Known rows, with every way that one mark hangs from another:
q716[q970]: [-0.26 -0.50  1.85  1.57  1.31 -1.31  0.87 -1.55  2.43 -0.71 -1.27 -0.28
  0.93  2.17  3.03  0.69 -2.51]
q35[q902[q78]]: [-1.29  0.63 -0.73 -1.26 -1.65 -1.98  0.53 -0.12  0.54 -1.54  0.12 -0.81
  0.63 -1.73  1.06  0.49 -1.42]
q902[q35 q716[q78 q427 q970]]: [ 2.73 -0.96  0.40 -0.77  2.69  0.81  0.71 -1.34 -0.58  2.03  0.03 -3.57
 -0.19 -1.61  4.34 -4.18 -0.29]
q35[q902]: [-1.85  1.66 -1.06  1.46 -2.00 -2.09  0.14 -0.55  0.61 -1.43 -0.12  1.54
 -0.21  1.16  0.67  2.43 -1.25]
q716[q78]: [-1.82 -0.01 -0.54 -0.61 -0.94 -1.00 -0.38 -1.12  2.19 -0.59 -0.88  0.41
  2.50 -2.25  2.85 -0.08 -2.43]
q427[q180 q902]: [-2.65  0.92  1.02  2.27 -1.65 -0.24  0.76 -1.20  1.89  1.68 -0.43 -1.27
  3.15  2.42 -1.80  1.11  0.18]
q35[q716[q78 q970] q902[q427]]: [ 1.85  1.21 -0.98 -1.84 -0.48 -4.48  0.35  5.37 -2.57 -0.83 -0.30  4.97
 -4.57  0.64  3.13  0.00 -2.90]
q716[q427[q560 q902] q970]: [ 3.02  1.17  2.06  1.50  0.95 -0.09 -0.45 -2.89  1.63  0.63 -1.31 -2.16
  0.27  2.47 -2.44  1.72  1.41]
q35[q716[q427]]: [ 3.15  3.95 -0.98  1.19 -1.78 -0.90  1.35 -0.98 -0.11 -1.95 -1.08  1.68
 -0.02  1.61 -1.79  2.12  0.29]
q902[q78 q427 q716 q970]: [-0.12 -3.47  1.34 -3.37  1.26  0.75 -0.18 -0.41 -1.36 -1.62  1.64 -5.29
 -0.34 -4.52  2.08 -1.47 -0.53]
q716[q78 q427 q970]: [ 2.43  0.62  1.06 -0.37  1.55 -1.75 -0.14 -0.86  2.32  0.59 -2.70 -0.90
 -0.12 -1.51  3.76 -1.99 -2.33]
q902[q35 q970]: [-1.09 -1.37  1.37  1.47  2.20  1.51 -0.79 -1.54  0.33 -1.02  1.60 -1.65
  1.44  3.01  1.70  0.78 -0.15]
q35[q716 q902]: [ 0.46  2.89 -0.94  0.20 -2.63 -2.24  1.26  1.96 -1.07 -2.41  0.61  3.96
 -1.54  2.84 -0.57  2.83 -1.40]
q902[q427 q716]: [-1.12 -0.09 -1.94  1.15 -1.34 -0.73  0.49 -2.20 -1.40 -0.72  0.40 -1.08
 -0.23 -2.52  0.93  0.98  0.50]
q427[q180 q560 q902[q970]]: [-3.04 -1.54  2.37  1.04  0.26  3.24 -1.55  0.34  2.07  0.88  0.70  0.15
  2.42  3.06 -4.07  1.44  1.33]
q902[q35 q427[q560] q716 q970]: [-1.10 -2.97 -1.15  0.57  1.98  3.37 -1.69 -0.69 -3.05 -0.37  2.98 -0.24
 -0.92 -0.36 -0.66  0.20  2.89]
q716[q78 q427[q560 q902]]: [ 1.39  1.67 -0.40 -0.62 -1.34  0.09 -1.66 -2.52  1.47  0.77 -1.01 -1.49
  1.88 -1.93 -2.56  1.00  1.53]
q35[q716[q427[q560] q970] q902]: [ 3.68  3.09 -0.57  0.27 -0.33 -1.08  0.48  2.58 -0.97 -1.36 -0.93  4.99
 -3.74  3.38 -2.07  1.67  0.15]
q902[q427]: [-1.50  1.20 -2.51  2.51 -1.65 -2.29 -0.22 -1.79 -0.40 -1.18 -0.76  1.46
  0.24 -0.74  0.23  2.50  0.21]
q427[q180 q560 q902[q78]]: [-2.83 -0.85 -0.01 -0.43 -1.31  2.19 -0.20 -0.45  1.74  1.56  0.15 -0.82
  4.20 -0.66 -4.43 -0.26  1.87]

Rows:
[ 1.51 -0.74  1.83 -3.46  0.61  0.57  0.00 -0.16 -0.44 -1.42  1.00 -5.10
 -1.72 -3.08  1.28 -1.51 -0.56]
q35[q902[q78 q716[q427] q970]]
[ 1.96  0.01  3.39  0.06  1.02  0.56  0.13 -0.34 -1.16 -0.84  2.88 -3.42
  0.95  5.87 -0.87  2.24  0.28]
q427[q902[q35[q716] q970]]
[-1.48 -1.72 -4.13 -0.29  0.05  1.79 -1.31 -0.65 -3.06  1.18  1.86  1.46
  0.15 -3.83  0.41 -1.52  2.48]
q902[q35 q427[q560] q716[q78]]
[-1.74  0.61 -5.32  1.18 -0.83  1.27 -0.70  4.07 -3.35  1.73  0.64  8.16
 -0.21 -0.05 -2.44 -1.21  2.55]
q902[q35[q716[q78]] q427[q180 q560]]
[-0.11 -0.10 -0.63  0.32  1.34  1.33 -0.84  1.73  2.47  2.47 -3.19  3.88
  0.41 -1.59  0.23 -3.19 -0.28]
q716[q78 q427[q180 q560] q970]
[ 1.87 -0.52  0.24 -2.69  0.60  0.39  0.44  0.05 -0.31 -0.26 -0.03 -1.95
 -1.82 -2.79  0.23 -2.02  0.19]
q35[q902[q78 q716[q427[q560] q970]]]
[ 0.18 -2.04  4.71 -1.21  0.75  1.19  0.00 -2.73  1.03 -0.81  2.18 -7.37
  1.44  1.58  0.41  1.50 -0.72]
q427[q902[q716 q970]]
[-2.34 -0.27  1.49  0.98 -1.49  1.22  1.37 -1.43  0.99  2.10  0.58 -3.62
  2.65  0.75 -1.28 -0.32  0.46]
q427[q180 q902[q716]]
[ 2.59  1.78  0.40 -0.64  0.52 -0.77  1.24  3.47  0.81  1.19 -2.39  3.64
 -0.97  0.76  1.42 -2.80 -2.00]
q35[q716[q78 q427[q180] q970]]
[-0.15 -1.79 -1.39 -2.46  0.24 -0.72  0.02  1.55 -2.25 -0.41  0.88  0.05
 -2.70 -3.37  0.73 -1.29  0.13]
q35[q902[q78 q427[q560] q716[q970]]]
[-0.32 -0.56  1.19 -0.19  0.24 -1.19  1.32  0.13  0.15 -0.54  0.50 -0.92
 -1.84  0.85  3.19 -0.13 -2.23]
q35[q902[q716[q970]]]
[ 1.89  1.06  0.22  1.89  1.19  0.61 -0.39 -2.20  2.02 -0.29 -2.27  1.33
  0.02  1.17 -1.07  0.85  0.62]
q716[q427[q560] q970]
[ 0.40 -1.61 -0.92  1.64  2.00 -0.44  0.96 -1.19 -2.79  1.10  1.18 -1.67
 -1.27  0.39  3.18 -1.40  0.74]
q902[q35 q427 q716[q970]]
[-1.82 -2.29 -0.63 -0.70  0.96 -0.49  0.48  2.58 -0.58  2.56 -1.02  1.01
 -1.22 -3.27  4.07 -4.18 -1.68]
q902[q427[q180] q716[q78 q970]]
[-1.32  0.91 -2.43  0.68 -2.16 -2.17  0.33 -0.15 -2.47 -0.85  0.83  0.46
 -2.66 -1.73  0.88  1.29  0.07]
q35[q902[q427 q716]]
[ 5.34  1.53  2.05 -1.88  0.48 -0.10  1.05  0.15  0.02 -0.70 -0.36 -1.46
 -0.18  1.97 -3.14  0.63  0.90]
q35[q716[q427[q560 q902[q78]] q970]]
[-0.36 -2.45  3.33 -2.65  0.80  2.21 -1.49 -1.67  1.70 -1.42  1.67 -4.61
  2.95  0.00 -2.77  1.59  0.69]
q427[q560 q902[q78 q970]]
[-3.59 -1.46 -1.22  1.97  0.42  2.08 -2.26  1.82 -0.06 -0.02 -0.26  4.54
 -0.36  0.27 -2.62  0.98  1.38]
q902[q427[q180 q560] q970]
[-3.98  1.38 -4.44  2.69 -2.60 -0.92 -1.12  2.20 -1.25  0.56 -0.65  6.97
 -1.71 -0.16 -2.86  1.66  1.63]
q35[q902[q427[q180 q560]]]
[-2.11 -0.15  1.21 -0.36 -1.33  0.00  0.99 -0.69  1.79  1.55 -0.19 -3.67
  4.00 -0.44 -1.45 -0.87  0.03]
q427[q180 q902[q78]]
[ 3.46  2.21 -0.74 -2.01 -0.20 -1.41 -0.15  3.97 -0.70 -0.62 -1.06  5.21
 -3.57  0.91 -0.19 -0.32 -1.15]
q35[q716[q78 q427[q560] q970] q902]
[ 2.88  2.58 -2.10  0.19 -0.38 -0.24  0.65  0.02 -1.50  0.02  0.12  1.51
  0.44  0.64  0.39 -0.58  0.63]
q902[q35[q716[q78 q427]]]
[-2.74 -2.37  0.28  0.64  0.72  1.66 -0.28  1.20 -0.95  0.49  0.66 -0.42
 -1.17 -1.22  0.81 -1.20  0.12]
q902[q427[q180] q716 q970]
[ 0.37 -1.83  4.58 -2.50  0.85  0.00 -0.27 -1.92  1.74 -1.39  1.36 -7.40
  2.76  0.32  0.22  0.88 -1.18]
q427[q902[q78 q970]]
[-0.06  0.82 -0.47  2.76  1.07  1.59 -0.08  0.03  2.24  1.76 -2.88  3.58
  0.13  1.24 -1.81 -1.06  1.14]
q716[q427[q180 q560] q970]
